Each row was made from one small tree. Brackets hold a mark, then the marks that hang from it, in alphabetical order. Every link used is in the known rows. Write each row's tree.
Known rows
{kida {paro bote}}: [  4.0  -4.9  -8.7  -3.9  21.6  -0.3 -17.5   1.9 -10.4 -40.8 -10.0 -11.2
   5.1  -1.8 -10.8 -65.5 -15.0  -3.8]
{nufiru vupo}: [  7.5   0.7 -49.9  -5.7  -9.2 -41.7 -33.1 -23.0  14.6  -4.9   2.2 -10.4
   0.6   9.0  18.0 -33.7 -10.5 -20.6]
{kida {paro {bote tetim} {vupo nufiru}}}: [-12.0  -0.7 -19.2   0.1   7.3  -4.4  -1.8  17.0  -5.1   3.0   8.5  -1.0
   7.7  -6.2 -28.7  -2.4   2.5  18.5]
{deded paro}: [ 18.0  -7.5  10.3  -0.4 -13.9 -25.9 -43.8 -17.0  -2.1 -38.5 -20.6 -21.7
  -2.8   6.0  -1.0 -59.9  -5.5  -5.0]
{vupo nufiru {paro bote kida}}: [ -7.1   1.4  50.4  -5.1  -4.7  39.9  21.0   7.1 -28.3   0.4   8.0  11.2
  17.1   6.0  12.8  71.6  10.0   5.5]
{gano {nufiru {vupo {paro bote kida}}}}: [-14.6  -5.8  25.8 -16.6  -7.4  32.8  12.1  -7.9  10.6  26.8  28.6   6.1
  -7.9   1.8   8.6  75.4   0.0  -8.9]
{nufiru gano {vupo {paro bote kida}}}: [ -9.1   9.7  21.2 -11.0  11.6  11.5  39.1   2.6   5.4  30.2  19.0  15.8
 -11.5 -15.6  12.1  33.0 -10.0  -9.3]
{nufiru gano {vupo {paro {bote tetim}}}}: [ -6.6   9.6 -27.0   7.4  12.9 -14.5  29.9   5.5  17.2  22.1  18.5  19.0
 -26.6  -5.5 -16.6   0.0   8.2   0.4]
{nufiru gano {vupo {paro kida}}}: [ -5.5  14.8  17.5 -13.7   1.3 -19.7  20.4  -6.7   0.8  22.6  20.9  10.9
  -3.7  -5.6  18.6  28.8  -8.9 -15.1]
{deded {paro bote}}: [ 15.0 -12.7  14.4   3.0  -5.0   6.3 -27.5  -7.0  -0.1 -33.8 -24.0 -17.2
  -9.8  -4.5  -5.4 -50.1  -6.5   2.8]
{deded {paro bote vupo}}: [ 15.8 -15.1   9.5  -0.3  -4.3   8.4 -27.8  -3.4  18.3  -1.8 -19.1 -23.6
  -6.6 -13.7  -0.9 -47.1 -15.8  15.2]
{nufiru gano {vupo {paro bote}}}: [  1.4   1.5  -1.7   0.9  24.7   6.3  21.2  -1.4  23.5  21.9  16.2  11.0
 -18.3 -14.4   4.4  -0.6  -5.5  -3.8]
{paro {bote tetim} vupo}: [  8.0  -3.6 -55.5  10.5 -11.1 -11.1 -11.1   2.4  13.9   1.9 -16.9 -10.8
  -3.5   6.7 -13.4 -50.4   0.3   5.0]
{deded {paro {bote tetim} {vupo nufiru}}}: [ -1.4 -10.5   3.6   3.7 -16.1   1.6 -13.4   6.6   4.3   7.8  -5.1  -6.1
  -6.7  -8.0 -24.3   9.6  11.9  24.3]
{vupo paro}: [ 14.6   0.2   2.0   4.7  -0.7  -5.8 -20.5 -10.9  -5.2 -20.2  -3.1  -9.6
   7.3  22.4  13.9 -26.3   2.1  -3.4]
{bote tetim}: [  8.3   4.8 -52.4  13.8 -17.9 -45.4 -25.2  -9.9  -7.4 -34.9 -19.7  -9.1
  -0.3  25.9 -12.5 -58.7   8.8 -15.0]
{paro kida {vupo {nufiru gano}}}: [ -2.5   4.7  22.1  -6.0  -6.2  -9.1   4.9   0.5  -1.2  15.5  -5.5  -0.8
   9.4 -11.4  13.1  29.5  -5.4  -7.1]
{tetim bote}: [ -0.5  -5.7 -56.3 -10.5 -10.6 -45.6 -62.8 -22.7   1.7 -52.7 -17.0  -7.2
  10.1  33.1  11.3 -58.9  -0.4 -15.2]

Write each row's tree
[  3.8  -1.9 -12.1  -7.4  -9.2  15.3  -6.1   0.5   0.6   8.6 -18.3 -13.9
  12.1  -3.1  16.9 -16.7 -17.7  -3.5] : {paro bote kida vupo}
[ -3.2  -9.0   3.6  -7.9  18.3  14.7 -14.1  10.1   0.0   0.1   6.0  -9.0
  15.1 -14.2  -8.0  -4.5 -10.7  16.0] : {kida {paro bote {vupo nufiru}}}
[-12.1   2.7 -14.5  -2.0 -23.5   6.2  11.6  10.7 -12.6  20.5  -2.8   3.5
  11.2   2.2  -6.6  41.9   9.6   5.6] : {paro {bote tetim} kida {vupo nufiru}}
[  5.4  -9.3   6.3  11.3  17.5  18.3   4.3   5.9  19.1   9.6 -11.1  -3.0
  -4.7 -19.8  -0.8  -4.1  -2.6   6.6] : {paro bote {vupo {nufiru gano}}}
[ -1.8  -5.0 -32.6  11.7 -11.6   1.2  -4.3   7.2   4.8   8.3  -6.0  -1.1
   2.3   4.6 -13.9   4.4  12.5  12.2] : {paro {bote tetim} {vupo nufiru}}
[ -3.1   8.3 -30.4   1.9 -22.1  -8.0  10.2   2.9 -20.9 -22.0 -18.7   1.5
   3.4  13.1 -11.8 -18.9   3.9 -12.5] : {paro {bote tetim} kida}
[  4.2   0.3  38.1  10.8  13.7   1.7   7.6  -1.2  -5.5 -10.7   5.5   7.5
  -1.8   3.4   1.1  23.8  13.2   1.4] : {vupo {nufiru gano} paro}
[ -7.2   9.7  59.3  -3.3   1.4   7.9  23.3   2.1 -23.2  -0.8   8.2  13.1
   6.5   0.9   9.5  56.5  10.4  -5.5] : {vupo {nufiru gano} {paro kida}}
[  2.2   2.5  26.9  -3.2  -3.7  24.8  14.0   2.5 -18.8  -4.1  -4.7   1.2
  11.5   9.1  14.0  12.6  -2.7  -2.5] : {vupo {paro bote kida}}
[ -4.3   0.1 -37.7  -0.4   9.1 -18.4  -9.8  12.5   3.1  -4.2  -2.0  -9.1
   1.1  -2.6 -27.8 -59.7  -9.3  11.6] : {kida {paro {bote tetim} vupo}}
[-15.3  14.2 -18.9 -12.0 -14.8  -7.2  27.3   3.8  -9.7  28.9  22.7  15.9
  -0.7   8.1  -1.2  41.7   6.8  -2.6] : {nufiru {vupo {paro {bote tetim} kida}}}
[  7.9  -3.3   0.1   5.7   7.2 -11.4 -12.0  -3.6  13.8   4.0  -8.9  -6.8
  -0.4  -9.1   6.3  -9.6  -1.3  -1.1] : {paro {vupo {nufiru gano}}}
[ -5.2  11.5   1.4 -18.4 -13.9 -19.0   0.4 -11.7  -4.3  21.4  21.2   2.4
  11.1  10.0  27.2  36.7  -6.6 -11.4] : {nufiru {vupo {paro kida}}}
[ -8.5   4.7  62.2  -0.5  12.1  37.4  40.8  12.7 -21.0   4.4   5.8  19.2
   1.2  -9.4   1.7  65.6   8.9   1.5] : {vupo {nufiru gano} {paro bote kida}}
[  4.0   5.9  -5.6  -1.5  16.2 -21.8   3.0 -11.0  22.3  14.5  17.4   4.9
 -14.2  -2.4  11.6 -12.0  -4.6  -8.5] : {nufiru gano {vupo paro}}
[ -3.1  -0.9 -23.0  16.4   4.8  -2.3  15.8  11.7  13.9  14.3  -7.2   7.3
 -13.6 -11.7 -23.0  -2.7  10.1   8.0] : {paro {bote tetim} {vupo {nufiru gano}}}
[  3.4  -6.9  27.1   9.8   6.2  32.0   4.9   3.1 -11.4 -10.4   5.9   4.5
  10.1   9.0   5.4  38.4  13.2  12.1] : {vupo nufiru {paro bote}}
[ 2.2 -3.8 42.7 14.3 22.7 30.3 23.9  7.4 -2.2 -5.0  4.7 11.7 -7.2 -7.4
 -3.9 26.3 12.4  7.0] : {vupo {nufiru gano} {paro bote}}
